Each row comes from the steps of one walk. Every step used is in the known rows, and no mark comes twice. Write the walk behind each row, first mark first.
Known rows
vepud vafi: [  4  13 -42 -43   0   7  27 -16  -3 -29  19  -3 -11 -24   0   7  16  34
 -24  11 -25 -17 -24  -4 -34  -4   9  36  10  -2  30 -15  17   5  15  22
 -28  25   5  13  15  -8 -15  24  -4 -24   0  -4 -27 -14  -1 -37 -42 -59
  37  20]
difor kepiv vanibip: [  8 -53  34  39  16 -13 -53 -11 -25  -1  37  11  -7  13   0 -57 -48 -25
  18  -1 -12  17 -10 -16 -32  -7  -3 -25  50  29  -3  38  13 -16  10  34
  30  19  34  10   7  33  21 -34 -33  -1  33  13  -5  38  23 -29  -2  42
 -37   6]
vanibip kepiv difor vepud: [ -5 -29  20  -7  -1   3 -52 -40   2 -30  29  20  51  -4 -17  -5 -45 -35
 -45  49 -12  37 -11  53  -1  20 -26  18  24   4 -32  20  13  30  40 -30
 -52   4  -4  -4  28  27  -2 -43  26  54  -7  33  58  42   1  -2  32 -25
 -24   5]
mobato turomi fases: [  0  39 -54 -15 -19  -8  62  22 -62  -5 -18  13 -20  -6 -59  -7   6 -32
  18 -31   8 -11  45 -20  -1  -2  11 -36 -17  -9  21 -27 -10   3  -6 -20
   4  23 -29 -28 -22 -48 -45   5  -4 -33  13 -54   4 -19 -23   7  33 -11
  -1  12]
mobato vepud vafi: [-13  57 -16 -13 -16  65   2  -2  13 -10 -13  18 -29 -29 -27  26   1  30
 -12   4  -6 -12 -34   5 -36  19 -16  13   4   8  -1  10  -7 -28  26  23
 -20  44  -5 -10  -7 -18  -2  32 -11  -2 -41 -18 -26 -36 -50 -74 -32 -53
  34  29]
mobato kelat: [-27   8  10 -33   0  -2  17 -15  21  10  22  -4 -28  -2 -10  18 -10  44
  25 -10 -12  12 -17   9 -31 -17 -25  13  18 -22  22  -4 -19  28   0  33
 -28  -4  14  17  12  -6  -9   6   6  16  16   6   0  24  18 -17 -61 -46
   2 -30]
rukon vafi vepud: [-16  -1 -56 -35  -4  18  -6 -47   3   1   0  19  -9 -23  27  74 -11  35
  -2  24  -6 -25  12  48  24   9 -22   9  27  23 -12  -2 -22   0   5  10
  -4  70 -25  33  10  -3 -23  16  21 -14   4   2  30  18   9 -12  13  10
   1 -26]
kepiv difor vepud vafi: [ 19   7 -20 -36 -17 -20 -21 -32 -23  -4  28 -25  41  -5 -35  19 -44   3
 -45  23  -6  25 -20  17 -32  -2 -31  58  12 -32 -29   8   3  11   0 -44
 -80  47 -10   4  -3  -6  43   3   8   1 -16  25  28  28  -3 -23   1 -93
  14  35]
vafi gibo: [  7 -12  -6  10 -37   1  -5   5 -19 -20 -23  16 -11  -6 -10   2  26   4
 -17   0 -42 -11 -20  21   2  12   2  11   6   1 -41  36  -7 -14  24 -39
  -3 -47 -10  29  -3   2 -15 -21  55  -3  16  -2   5  50  21 -31  43   8
 -25 -37]
kelat mobato vepud: [-10  24  40   5 -19  41  -1  25  58  55 -42  43 -24   0  16  51 -21  23
  22  17  17   1 -30  45 -45   3 -28 -18 -33   2 -16  26 -45 -36   5  -8
 -28 -22  12   0 -29 -12  11 -19  -6 -35 -64 -11 -21  20 -11 -58  -1  13
 -12   7]
vanibip kepiv: [-17 -28  24   3   7  20 -34 -25  15 -38  14  32  13 -11   8 -13 -11 -26
 -24  41 -18   9 -10  43  10  17  -2 -16  15  25   1   6  19  24  47   5
  -7 -18   5   1  34  28 -31 -41  19  47   4  12  30  20   1  -4  11  19
 -21 -10]
fases turomi mobato vepud: [-16  47  -6 -50 -42  50   5  -3 -20  43 -42 -13  29  10 -39  49 -10 -42
  24 -39  34   6 -16 -14   6  26 -14 -14 -34  13  22  11 -28 -40   6 -43
 -26  33  21 -19   7 -42 -49   6   5 -30  -6 -11 -30  -8 -82 -58  37  28
 -55   7]
kelat mobato: [  0  -8  30  -3  -5   1  10  19  44  48 -23  26 -10  10  35  34  -7  18
  21  22   8   5 -17  40 -36 -14 -15  -8 -37 -10   3  10 -24 -16  -5 -14
 -27 -38  21  13 -13  -4   6 -31  -1 -43 -36   0 -12  35  24 -26   7  19
 -16  -5]
vanibip kepiv difor vepud mobato: [  0 -24  28 -19 -15  26 -53 -45   3 -35  20  15  54  -5 -18   2 -44 -25
 -50  53 -11  35  -6  63  -2  31 -36   7   9   5 -36  30   0  36  44 -30
 -67   3   2   4  32  22  -4 -61  23  47 -11  40  42  41   8 -18  26 -20
 -29   2]
zuline rukon vafi vepud: [ -5   2 -63 -47 -20 -26  -1 -17  19  27  -6   9   1  16  53  67 -32   3
 -20  33 -21 -68  22  35  17   1 -44   3  23 -19 -33  25  -8 -14 -25 -16
  19  50 -19  -7 -18  36  14 -20  36  17  -7 -24  -6  32   8 -29  27   7
  21   0]
mobato vepud difor kepiv: [ 17  -2   7  28 -27  75 -35  27 -21 -10 -39  18 -23  -3 -34 -17 -18  18
  18 -21  -4  29 -38  -4 -28  22   7 -13  12   7  -1  73 -18 -27  29   9
 -21  49  30 -10   2 -27 -25  -3  -9  22 -40  -7  -9   4 -42 -45 -23 -22
 -11  25]
difor vepud vafi rukon: [ 12  15 -31 -32 -55 -27  -5 -27 -21 -20   3  -1  12  17  -5  47  -8  -3
 -26  17 -21 -11  -9  35 -16  15 -38  11   8 -42 -20  11 -18 -21   8  -2
 -60  44  -7   2  61  20  19  19 -24 -24 -19  19 -10  -5 -36 -53  10 -71
  42  54]
turomi mobato: [-15  13 -42 -40 -53  24  -6  -5  15  39  16  -5   9  26 -25  35  -8  -5
  12  -5  21  16 -26  -4  40  18 -29 -19 -17  13  22  33 -10  18 -20 -21
 -38  -3  19  -1   2 -34  -7 -14  -6 -15  17 -22 -20  42 -25 -30   7  13
 -23 -27]
rukon vafi: [-15  -6 -38 -26   4  43  -2 -28   6  -1  -3   3  -4 -25  12  44 -23  30
   7  -2 -10 -26  18  30  -1  33   6   9  17  28  -2  -3 -23   8  11  17
   8  58   8  24  13  -7 -19   7  14 -33   2 -13  19  20  17  13  -4   9
   1 -28]
kelat mobato turomi fases: [ -3  17  -4 -15 -19  -6  54  31   3  44 -40  36 -23   7  -5  32  -8  -3
  30   2  14   0  18  24 -38 -14  -6 -33 -47 -19  13 -14 -34 -15 -10 -27
 -24 -23  -1  -7 -26 -43 -21 -26  -3 -68 -29 -38 -14  24   9 -20  26  14
 -16   4]
fases turomi mobato vepud vafi gibo: [-10  46 -19 -62 -57  51  12  -7 -24  28 -40  -7  17   1 -42  51   9 -27
  12 -39  12  -4 -29  -6  -8  30  -7   2 -32  13  23  20 -18 -44  16 -54
 -35  28  17  -3  13 -45 -61  10  19 -40  -2 -13 -36   4 -74 -82  39  10
 -52   2]
fases turomi: [  4  13  19 -28   1   2  17  -4 -36  15 -40 -21  31   0 -13  11  -1 -44
  17 -33  12  -4  10 -17 -17   4  18   5 -22  -6  25 -20 -10 -37  13 -36
   0  26  10  -7  14 -13 -44   9   9 -27   3  13 -13 -28 -41 -17  36  22
 -45  19]
rukon vafi vepud difor kepiv: [  7 -32 -62 -24 -15  31 -16 -27 -23 -15  -7  15  -7 -15  20  45 -13  44
   9  17 -19  -6  -1  40  16  13  -4  12  38  16   3  28 -18   5  19   9
 -18  88   7  38  28  -9 -42   4  20  -5   4   6  28  35  12  -8   1   3
  -9 -18]
kepiv vanibip: [-13  10   3  27  22  -2 -35 -11 -13   6  32  13  28   0 -12 -36 -24 -36
  20  -6  -2  21  29  -2  -5 -10 -29  -4  24  20 -22 -42  11 -15  14  41
  41   9   4 -20 -34  30  22   0 -16 -16  30  -7   3   3  22 -17  20  30
 -10  14]
kelat mobato vepud vafi rukon zuline: [  5  28  17 -23 -26  35  25  19  52  48 -50  27 -28  -1  13  64  -3  34
   1  30 -18  -9 -35  66 -53   6 -34  -8 -29  -1 -18  12 -44 -48  18  11
 -35  -7  13  12 -14   1  19 -16 -19 -60 -55 -17 -33  29 -26 -76  -9 -28
  21   2]
vanibip kepiv difor vepud vafi: [ -5 -22   9 -24  -2   7 -46 -48  -2 -40  35  14  46 -15 -19   3 -43 -25
 -54  55 -21  30 -21  52  -8  19 -25  28  23  -1 -19  12  19  39  46 -22
 -62  13  -4   3  34  22  -5 -36  24  44  -7  34  48  37   2 -17  11 -44
  -9  11]
rukon zuline: [ 29 -19  -8  -7  23 -11   9  -9   3  17 -23 -14   8  13 -11   9  26   5
 -15  -4 -50  19   0  36  18  16 -28  -6  24  18 -43 -39 -13 -21  18  26
  28  15  -3  31 -13   3  13  -3 -14 -25  11 -12  -1  32  -4 -16  21 -12
  17 -18]
mobato vepud vafi rukon: [ -9  58 -14 -20 -35  55  15   3   7  -5 -24   9 -27 -24 -26  33   1  21
 -18   9 -16 -24 -33  21 -37  18 -16   1  -6   7  -1  24 -25 -29  22  23
 -27  41 -12 -16   4   7   9  23 -24  -6 -30 -19 -27 -24 -68 -64 -28 -57
  39  20]
kelat mobato turomi: [ -4  29  15 -12  -3 -14  43  28  37  42 -35  49  -6  15   7  44 -12   9
  27  23  21   4  11  28 -41 -10  -6 -21 -30 -28  -6  -6 -34 -27 -13 -18
 -21 -31  10 -10 -28 -16 -26 -24  -4 -56 -45 -38 -12  17  23 -30  32  31
 -19   6]

Which walk is each row?
[ 14  35 -14 -19 -69  16  -2 -22 -37 -22 -26   9  25  32 -38  42 -13 -16
   2 -11  16   8  37  31   3  40 -52 -39 -18 -40 -32  19 -49 -24   1 -25
 -57  33 -13  -3  32 -32  -9 -12 -18 -27 -29   8 -18 -25  -2 -68  48 -22
   2  46]
difor vepud mobato turomi fases
[ 26  -6 -10 -21 -22 -31  31  -2 -14  27 -42 -26  13  21  -4  19  19 -10
 -22  13 -57 -17   7  59  14  14 -23 -26  -5   2 -37  -1 -34 -28   7  19
   2   9 -14   9  25  49  32 -14 -33 -26  27 -17  -6  42 -47  13  24 -27
  25 -30]
vafi rukon zuline
[ 20   9 -48 -56 -20 -12  51 -10 -12  -8 -12 -19  -3  -7  -4  23  33  26
 -36  18 -64 -27 -24  36 -23   7  -8  18   8   0   6 -20  -8 -13  20  35
 -24  33  -1  14  34  24  13  10 -25 -43  18 -16 -28  15 -28 -27 -28 -77
  58  -5]
vepud vafi rukon zuline
[  9  11  26  12 -30  60  -4  37  35  41 -54  40 -21   1   4  34 -13  30
  30  10   8  24 -32  40 -44   4 -14  -6 -36 -13  -4  34 -42 -32  16 -10
 -41  -9  33  -1 -20 -29 -12 -22   3 -30 -72  -7 -14  26  -9 -49  -6  -1
 -13  17]
kelat mobato vepud difor
[ 13  -8  36  17 -29  55 -13  36  32  39 -49  40 -27   7   8  23 -20  33
  34  10   7  24 -42  37 -55   4 -12 -16 -25  -8  -1  57 -38 -34  15  -7
 -42  -8  45   6 -10 -24 -11 -33  -4 -25 -63  -3 -18  38  -8 -57 -14   3
 -23  11]
kelat mobato vepud difor kepiv
[  8  59  -4 -31 -32  44  35  -6  -1 -18 -38  17  25  10 -28  27   0   6
   3   2  19   1  41  11  -2  37 -14 -42 -27 -18 -16  21 -47 -23  -9  -2
 -33   7   2  -4   3 -33 -43 -27 -17 -27 -21 -21 -38 -29  38 -52  24  14
 -12   2]
vepud mobato turomi
[  3 -31 -61 -14  -8  31 -27 -35 -24 -11   4  21   1 -17  19  34 -20  32
  17  18 -17   2   5  40  12   9 -14  12  41  22  -6  17 -11   2  23  21
  -4  92   8  33  14  -3 -38   4  16 -11  15   2  29  35  21 -16   5  15
 -13 -13]
rukon vafi vepud difor kepiv vanibip
[ 10 -23 -64 -32 -24 -18 -24 -16  -6  21  -2  14   7  24  48  31 -48  -5
  -4  25 -33 -48  18  29   4  -1 -39   4  42 -13 -28  41  -3 -20 -12   4
  24  69  11  -9 -16  41   8 -37  29  16   4 -21  -6  47  18 -33  18  12
   9  10]
zuline rukon vafi vepud difor kepiv vanibip
[ 41 -62 -10  34  -5  26 -39  23 -63 -20  -8   9   6  14 -20 -74 -21  -3
  32 -19 -24  44 -15 -20 -19   0  21   4  31  -2  23  48  11   2  28  24
  -9  45  66   2  16 -13 -30 -25 -10   5  17   8   2  42  15  -2 -19   3
 -26  19]
vepud difor kepiv vanibip
[ -3  14 -38 -21 -72  82 -26  12  -1  30  -9   7 -10  20 -44  24 -22   7
  22 -15  18  32 -53  -2  19  33 -29 -24 -11  15  19  80 -24  -2   0 -15
 -52  32  44  -6   4 -55 -24 -15 -11   1 -13 -25 -25  46 -58 -53 -10  -3
 -25  -7]
turomi mobato vepud difor kepiv
[ 15 -31 -63 -40 -30 -19 -12 -11  -3  16 -15   9  -2  22  45  44 -39   5
 -12  26 -34 -55  11  25   8   4 -30   2  33 -20 -20  55  -8 -13 -18 -10
  10  63   2  -2  -3  29   0 -32  33  24  -3 -18  -8  45  12 -28  16   1
  12   6]
zuline rukon vafi vepud difor kepiv
[ 24 -36 -35  14 -22 -14 -34  -5 -43 -11   5  22   0  17   7 -12   0   8
  12  23  -8  33 -19  10  23 -33 -29   4  41  -9   0  38  15  -5  18   2
 -25  49   3  14   7   5 -26  -5  -4  31  14  24   8  23   7 -37  11   4
 -16  19]
vafi vepud difor kepiv vanibip
[ 16  15   8 -13 -62  19 -32 -32  -5 -22 -18   4  34  31  -8  47 -17  -4
  -4   4  11  16  17  42   5  44 -58 -19  -9 -34 -44  34 -44 -24   3 -16
 -60  24   4  10  44  -9   7 -17 -15 -13 -37  34 -14 -13  10 -70  32 -18
   4  41]
difor vepud mobato
[ -3  -9   4 -20 -23  23 -34 -39 -24 -37  14  15  46  -9 -43  -1 -38 -40
 -39  37 -11  33   6  55  -1  28 -30 -10  -3   1 -24  19  -3  37  41 -39
 -69  11 -12  -8  24  -2 -14 -54  22  33  -4  19  43  35   2 -17  34 -31
 -27   9]
vanibip kepiv difor vepud mobato turomi fases
[ 16  -1   1 -16 -15 -23 -32 -20 -22  12  21 -24  47   4 -33  16 -51 -10
 -32  13   7  35  -6  19 -14  -3 -36  41   4 -32 -44  15  -3  13  -6 -53
 -68  32 -14  -5 -12  -1  50  -7  10  14 -18  28  40  33   1  -2  22 -63
  -6  24]
kepiv difor vepud
[  0  24 -24 -26 -41   7  -2 -29   9  -5 -12  14   8  12  19  55  20  23
 -17  40  13   2  -3  41  38  -5 -58 -11  -9  -9 -24  24 -22  -9  -4 -13
 -47  15 -34  22   4  -4 -12 -12  -3  15  -3  27 -20 -15  23 -71  26   6
  -4  -3]
vafi vepud mobato
[-11  24 -75 -50 -36  50  21 -41 -19  -5 -18  15  -3 -21   4  75   1  29
   5  13  -1 -33  35  53  28  27 -30 -12  -1  20  -6   3 -42   2   7   1
 -21  77 -32  25  10 -32 -42   2  16 -29   5  -7   9   5  18 -33  21   3
  -7 -23]
rukon vafi vepud mobato turomi fases
[ 25  23 -16 -36 -41   4  -8 -20 -45   2   2 -24  50   5 -60  18 -42 -17
 -29   3  14  30  15  20 -18  15 -43  16 -16 -33 -33  19 -30  13 -10 -64
 -85  39 -18  -6 -14 -36  27 -22   2  -9 -15  16  22  19   6 -22  26 -71
 -11  27]
kepiv difor vepud mobato turomi fases
[-21  23  -6 -78 -31  20  23 -14 -16  46 -17 -27  21  19 -34  44  -9 -25
  36 -43  18   8 -19 -11  -5   7 -16   1 -24  -4  44  -1 -23 -12   2 -33
 -38  24  35  -2  25 -39 -58   4   4 -30  22  -1 -27  15 -50 -40  10  11
 -58 -16]
fases turomi mobato kelat
[  0  50 -18 -21 -30  50  18   1  11   1 -30   5 -24 -18 -29  35   7  23
 -25   8 -36 -19 -33  32 -29  26 -24  -1   4  11 -18  13 -28 -41  31  31
 -18  46 -11  -7   4   7  16  21 -28 -13 -27 -25 -29 -15 -72 -68 -21 -62
  47  16]
mobato vepud vafi rukon zuline
[  1  43 -47 -34 -54   8  31 -18 -23 -11 -21  18   0  10 -11  51  23   5
  -7  25  19  -4  20  31  35  -6 -50 -32 -14 -13  -8  14 -27 -12  -7 -19
 -47  26 -48   9  -6 -29 -30  -8  -2   1   0   2 -19 -24   9 -69  37  -2
  -7   4]
vafi vepud mobato turomi fases
[ 18 -11 -56  -2 -29 -10 -10   0 -34 -10 -14  17   1  11   4  14  27  20
   2  24  -6  29 -15  18  41 -29 -28  16  13 -20   3  18   4   0  13 -15
 -40  38 -14   7   7 -11 -37  11  12  31  -2  17  10   3  -3 -26  13 -18
   1  17]
vafi vepud difor
[-13   8 -53 -44 -28  49   0 -50  11  -9 -11  14   3 -18  29  81  -7  45
  -4  27  -1 -27  20  59  29  30 -33  -1  11  23 -16  14 -38   1  10   8
 -21  68 -14  36  17  -9 -28  -2  14 -17   0  10  11   7  28 -36  10  11
  -2 -29]
rukon vafi vepud mobato
[-24  53 -52 -50 -63  71  -2  -5  25  30  11  10 -11   4 -38  51  -7  15
   2  -1  16   4 -49   3  12  28 -37 -10 -16  23  16  42 -16   0  -4  -5
 -49  28  15  -8   1 -47 -12   7 -14 -18 -13 -31 -41  18 -56 -78 -18 -26
   1  -5]
turomi mobato vepud vafi
[ 20   7 -35 -34 -48 -30   2 -34 -20 -16  -6  -6  16  21 -12  50   3   1
 -28  18 -38  -8 -10  47 -15  21 -46  12  15 -36 -34  -3 -23 -30  18   6
 -53  48 -11  11  58  25  25  14 -26 -31 -19  13 -12   7 -37 -59  15 -76
  49  44]
difor vepud vafi rukon zuline
[-11  24 -18 -42 -40  11   6 -34  17  -1  -3   9  -7  14  11  63  14  41
  -4  34   6   5 -11  46  24 -15 -70  -5   4 -20  -9  26 -32   3  -3   3
 -64  14 -26  30  11 -11 -15 -10   2  22   3  33 -18   1  33 -78  -9 -16
  -5 -16]
vafi vepud mobato kelat
[ 25 -39 -39   4 -32 -17 -23   1 -38 -11  -4  16 -11  17  13   3   8  18
   4  23  -8  26 -30  13  25 -30 -20   4  29 -14   7  51   6  -4  12 -16
 -37  47   1  19  17  -7 -38  -6   3  37   5  25   8  26  -1 -30   6 -11
 -14  15]
vafi vepud difor kepiv
[ -8  15 -37 -11 -65  76 -37  13  -4  35  -1  13  -1  20 -50   9 -27  -4
  33 -19  16  39 -42   1  19  27 -37 -23   4  23  14  69 -15  -3   5   1
 -35  34  45 -12  -7 -43 -16 -19 -17  -3   0 -28 -25  47 -47 -64  -5   9
 -34  -3]
turomi mobato vepud difor kepiv vanibip
